Known rows, with every step that occurs:
M, R, Y: [-0.27  0.23 -0.23 -0.19  0.24  0.07 -0.36 -0.05 -0.06  0.34  0.13  0.30
  0.19  0.16  0.10 -0.31  0.16  0.03  0.01 -0.28  0.13 -0.09]
G, P, M: [-0.25 -0.04 -0.17  0.06  0.08  0.08 -0.20  0.11  0.20  0.49  0.24  0.17
  0.16  0.03  0.07  0.17  0.24 -0.08 -0.38  0.10 -0.27  0.30]
R, M, C, X, P, G: [-0.24 -0.37  0.08 -0.06  0.29  0.07 -0.20 -0.24  0.30  0.41  0.37  0.18
  0.19 -0.06  0.09 -0.54  0.24 -0.25 -0.01  0.28  0.12  0.25]
C, Y: [-0.32  0.11 -0.21 -0.06  0.45  0.21 -0.34 -0.01  0.52  0.44 -0.01  0.23
  0.11  0.06 -0.01 -0.30  0.13 -0.28  0.06  0.12  0.11  0.05]
M, R: [-0.07  0.23 -0.23 -0.18  0.02  0.12 -0.26  0.03 -0.11  0.34  0.15  0.39
  0.17 -0.04  0.14 -0.32 -0.05  0.10  0.02 -0.30  0.19 -0.12]
L, Y, R, M, C, X, P, G: [-0.29 -0.24  0.12 -0.02  0.21  0.15 -0.30 -0.14  0.34  0.45  0.30  0.19
  0.29 -0.01  0.11 -0.59  0.22 -0.17  0.12  0.30  0.25  0.26]
R, M: [-0.30 -0.37 -0.13  0.03  0.24 -0.15 -0.23 -0.01  0.10  0.42  0.36  0.07
 -0.06 -0.05  0.08 -0.06  0.14 -0.06  0.16 -0.22  0.02  0.13]
V, L, Y, R, M, C: [-0.28 -0.06 -0.18 -0.32 -0.07 -0.02 -0.27  0.16 -0.13  0.17  0.22  0.14
 -0.02  0.23  0.12  0.03  0.18 -0.08  0.39 -0.09  0.11  0.32]
X, P, M, C: [-0.19  0.20 -0.29 -0.35  0.07 -0.02 -0.05  0.07  0.10  0.26  0.28  0.10
 -0.03  0.24  0.13 -0.03  0.26 -0.24 -0.07  0.17 -0.08  0.42]
G, P: [-0.17 -0.19 -0.12  0.05  0.38  0.17 -0.25  0.03 -0.12  0.59  0.13  0.31
  0.17  0.08 -0.06  0.06  0.35 -0.10 -0.04 -0.01 -0.20  0.20]
C, X: [-0.08 -0.09 -0.33  0.01  0.21  0.06 -0.30 -0.04  0.24  0.29  0.29  0.39
 -0.02 -0.12  0.03 -0.59  0.09 -0.27  0.18  0.09 -0.08  0.19]
L, Y, R: [-0.14  0.18 -0.05  0.15  0.11  0.28 -0.47  0.18  0.28  0.56 -0.01  0.30
  0.29  0.04  0.09 -0.43 -0.08  0.13  0.31 -0.20  0.29  0.04]
M, R, Y, C: [-0.03  0.11 -0.49  0.10  0.24 -0.27 -0.36  0.09 -0.19  0.29  0.02  0.21
  0.13  0.21  0.16 -0.21  0.15 -0.16  0.21 -0.12  0.06  0.24]
L, V: [-0.02 -0.03 -0.12  0.01  0.37  0.48 -0.10 -0.21  0.25  0.47  0.26  0.27
  0.13 -0.07  0.18 -0.37  0.01  0.22  0.25 -0.18 -0.38 -0.03]
L, Y: [-0.14  0.26 -0.25 -0.18  0.55  0.03 -0.47 -0.03  0.46  0.49  0.07  0.33
  0.18  0.09  0.10 -0.18  0.12  0.00  0.41 -0.05  0.20 -0.04]
Y, R: [-0.06 -0.05 -0.01  0.25  0.00  0.30 -0.31  0.13  0.12  0.54  0.07  0.27
  0.19 -0.05  0.06 -0.52 -0.16  0.08  0.05 -0.32  0.15  0.08]
Y, R, M, C, X, P: [-0.34 -0.02 -0.25  0.01  0.06  0.13 -0.04  0.04  0.02  0.43  0.35  0.04
 -0.02  0.10 -0.07 -0.56  0.37 -0.34  0.22  0.35 -0.01  0.45]
Y, R, M, C, X, P, G: [-0.25 -0.36  0.15  0.03  0.16  0.16 -0.21 -0.17  0.26  0.44  0.34  0.17
  0.24 -0.05  0.09 -0.63  0.18 -0.19 -0.01  0.24  0.18  0.27]
V, L, Y, C, X, P, G: [-0.16 -0.28 -0.06  0.04  0.31  0.05 -0.24 -0.28  0.44  0.48  0.25  0.22
  0.34 -0.09  0.03 -0.57  0.23 -0.27  0.08  0.35  0.08  0.18]
X, C, M, R: [-0.09  0.19 -0.31 -0.04 -0.02 -0.04 -0.27  0.15 -0.07  0.19  0.38  0.36
  0.02 -0.01  0.18 -0.23  0.02 -0.09 -0.07 -0.12  0.12 -0.18]
G, P, M, R, Y: [-0.39  0.24 -0.22 -0.14  0.11  0.09 -0.35  0.05 -0.08  0.35  0.16  0.24
  0.24  0.20  0.11 -0.08  0.27  0.01 -0.18 -0.13  0.01  0.06]
X, C: [ 0.33  0.00 -0.38  0.11  0.37 -0.16 -0.25 -0.09  0.09  0.30  0.36  0.21
 -0.08  0.05  0.20 -0.27  0.08 -0.30  0.08 -0.06 -0.12  0.23]

Rows:
[-0.43  0.31 -0.29 -0.13  0.05  0.08 -0.28  0.01  0.05  0.32  0.23  0.19
  0.20  0.15  0.09 -0.36  0.27 -0.08 -0.13  0.02  0.04  0.10]
C, X, P, M, R, Y
[-0.31 -0.15 -0.37  0.21  0.35 -0.28 -0.31  0.15  0.18  0.28  0.27  0.23
 -0.05  0.08  0.06 -0.10  0.18 -0.31  0.01  0.04 -0.04 -0.04]
R, Y, C, M
[-0.48 -0.28 -0.02  0.22  0.00  0.11 -0.33  0.18  0.16  0.46  0.19  0.02
  0.06  0.01  0.05 -0.23  0.07 -0.04  0.16 -0.12  0.19  0.21]
C, Y, R, M
[-0.13 -0.31  0.15  0.02  0.46  0.15 -0.18 -0.34  0.42  0.61  0.27  0.21
  0.31 -0.11  0.06 -0.55  0.13 -0.13 -0.17  0.08  0.14  0.04]
X, P, G
[-0.36  0.16 -0.05  0.09 -0.11  0.40 -0.35  0.32  0.13  0.42 -0.04  0.19
  0.21  0.20  0.05 -0.24  0.09 -0.11 -0.01  0.10  0.13  0.35]
G, P, M, C, Y, R
[-0.36  0.22 -0.07  0.08 -0.10  0.39 -0.26  0.26  0.26  0.44  0.00  0.11
  0.18  0.17  0.03 -0.42  0.07 -0.16  0.01  0.14  0.19  0.33]
X, P, M, C, Y, R
[-0.07 -0.06 -0.53  0.15  0.23 -0.19 -0.38  0.03  0.06  0.21  0.19  0.28
  0.00  0.07  0.08 -0.52  0.21 -0.38  0.31  0.19 -0.09  0.39]
R, Y, C, X
[-0.21 -0.13 -0.34 -0.23  0.06 -0.08 -0.28  0.08 -0.01  0.08  0.37  0.28
 -0.17  0.07  0.11 -0.34  0.23 -0.33  0.34  0.17 -0.04  0.42]
R, M, C, X
[-0.26  0.16 -0.06  0.05 -0.01  0.38 -0.36  0.24  0.18  0.39 -0.05  0.24
  0.17  0.15  0.06 -0.44 -0.01 -0.11  0.14 -0.04  0.24  0.23]
M, C, Y, R
[-0.30  0.22 -0.25 -0.32  0.37  0.16 -0.32  0.08  0.32  0.25 -0.01  0.23
  0.02  0.25  0.05 -0.17  0.21 -0.36  0.18  0.20  0.14  0.22]
M, C, Y
[-0.01 -0.04 -0.47  0.17  0.42 -0.30 -0.34  0.03 -0.03  0.34  0.03  0.17
  0.08  0.20  0.12 -0.20  0.18 -0.24  0.22 -0.07 -0.03  0.30]
R, Y, C
[-0.22 -0.11 -0.29 -0.13 -0.07  0.00 -0.30  0.16 -0.06  0.10  0.34  0.27
 -0.11  0.06  0.11 -0.43  0.17 -0.27  0.34  0.14  0.01  0.43]
Y, R, M, C, X
[-0.22  0.26 -0.36 -0.04  0.02 -0.10 -0.36  0.24 -0.03  0.24  0.18  0.36
  0.12  0.04  0.17 -0.15  0.03 -0.03  0.13 -0.07  0.23 -0.16]
L, Y, C, M, R
[-0.07 -0.12 -0.30  0.16  0.33 -0.17 -0.25  0.08  0.27  0.24  0.50  0.26
 -0.16 -0.03  0.11 -0.16  0.11 -0.35 -0.09  0.05 -0.10 -0.08]
X, C, M
[-0.09  0.04 -0.54  0.11  0.11 -0.16 -0.38  0.08 -0.05  0.17  0.18  0.32
  0.03  0.06  0.11 -0.53  0.18 -0.32  0.30  0.16 -0.03  0.35]
M, R, Y, C, X
[-0.35 -0.26 -0.08  0.28  0.00  0.04 -0.33  0.18  0.11  0.40  0.25 -0.01
  0.02  0.04  0.10 -0.23  0.10 -0.12  0.18 -0.07  0.15  0.29]
X, C, Y, R, M
[-0.25  0.20 -0.40 -0.07 -0.08 -0.09 -0.31  0.20 -0.04  0.20  0.20  0.35
  0.14  0.01  0.11 -0.10  0.05 -0.05  0.13 -0.07  0.15 -0.19]
V, L, Y, C, M, R
[-0.19  0.04 -0.37 -0.21 -0.02  0.04 -0.26  0.14  0.03  0.12  0.32  0.33
 -0.07  0.11  0.11 -0.24  0.28 -0.34  0.08  0.33 -0.19  0.50]
G, P, M, C, X
[-0.21  0.33 -0.40 -0.02 -0.26  0.01 -0.15  0.15 -0.02  0.33  0.24  0.17
  0.17  0.02  0.14 -0.31  0.11 -0.07 -0.14  0.12  0.04  0.22]
Y, C, X, P, M, R
[-0.32 -0.36 -0.01  0.24 -0.03  0.03 -0.28  0.14  0.03  0.46  0.27  0.05
  0.03 -0.05  0.08 -0.22  0.02  0.06  0.16 -0.29  0.13  0.18]
Y, R, M
[-0.19  0.15 -0.35  0.01 -0.03 -0.10 -0.28  0.22 -0.12  0.24  0.23  0.35
  0.07 -0.01  0.15 -0.19  0.00 -0.06  0.01 -0.12  0.15 -0.14]
Y, C, M, R
[-0.42  0.18 -0.21 -0.14  0.22  0.03 -0.36  0.03  0.01  0.29  0.22  0.31
  0.13  0.13  0.09 -0.25  0.19 -0.04 -0.06 -0.21  0.13 -0.21]
C, M, R, Y
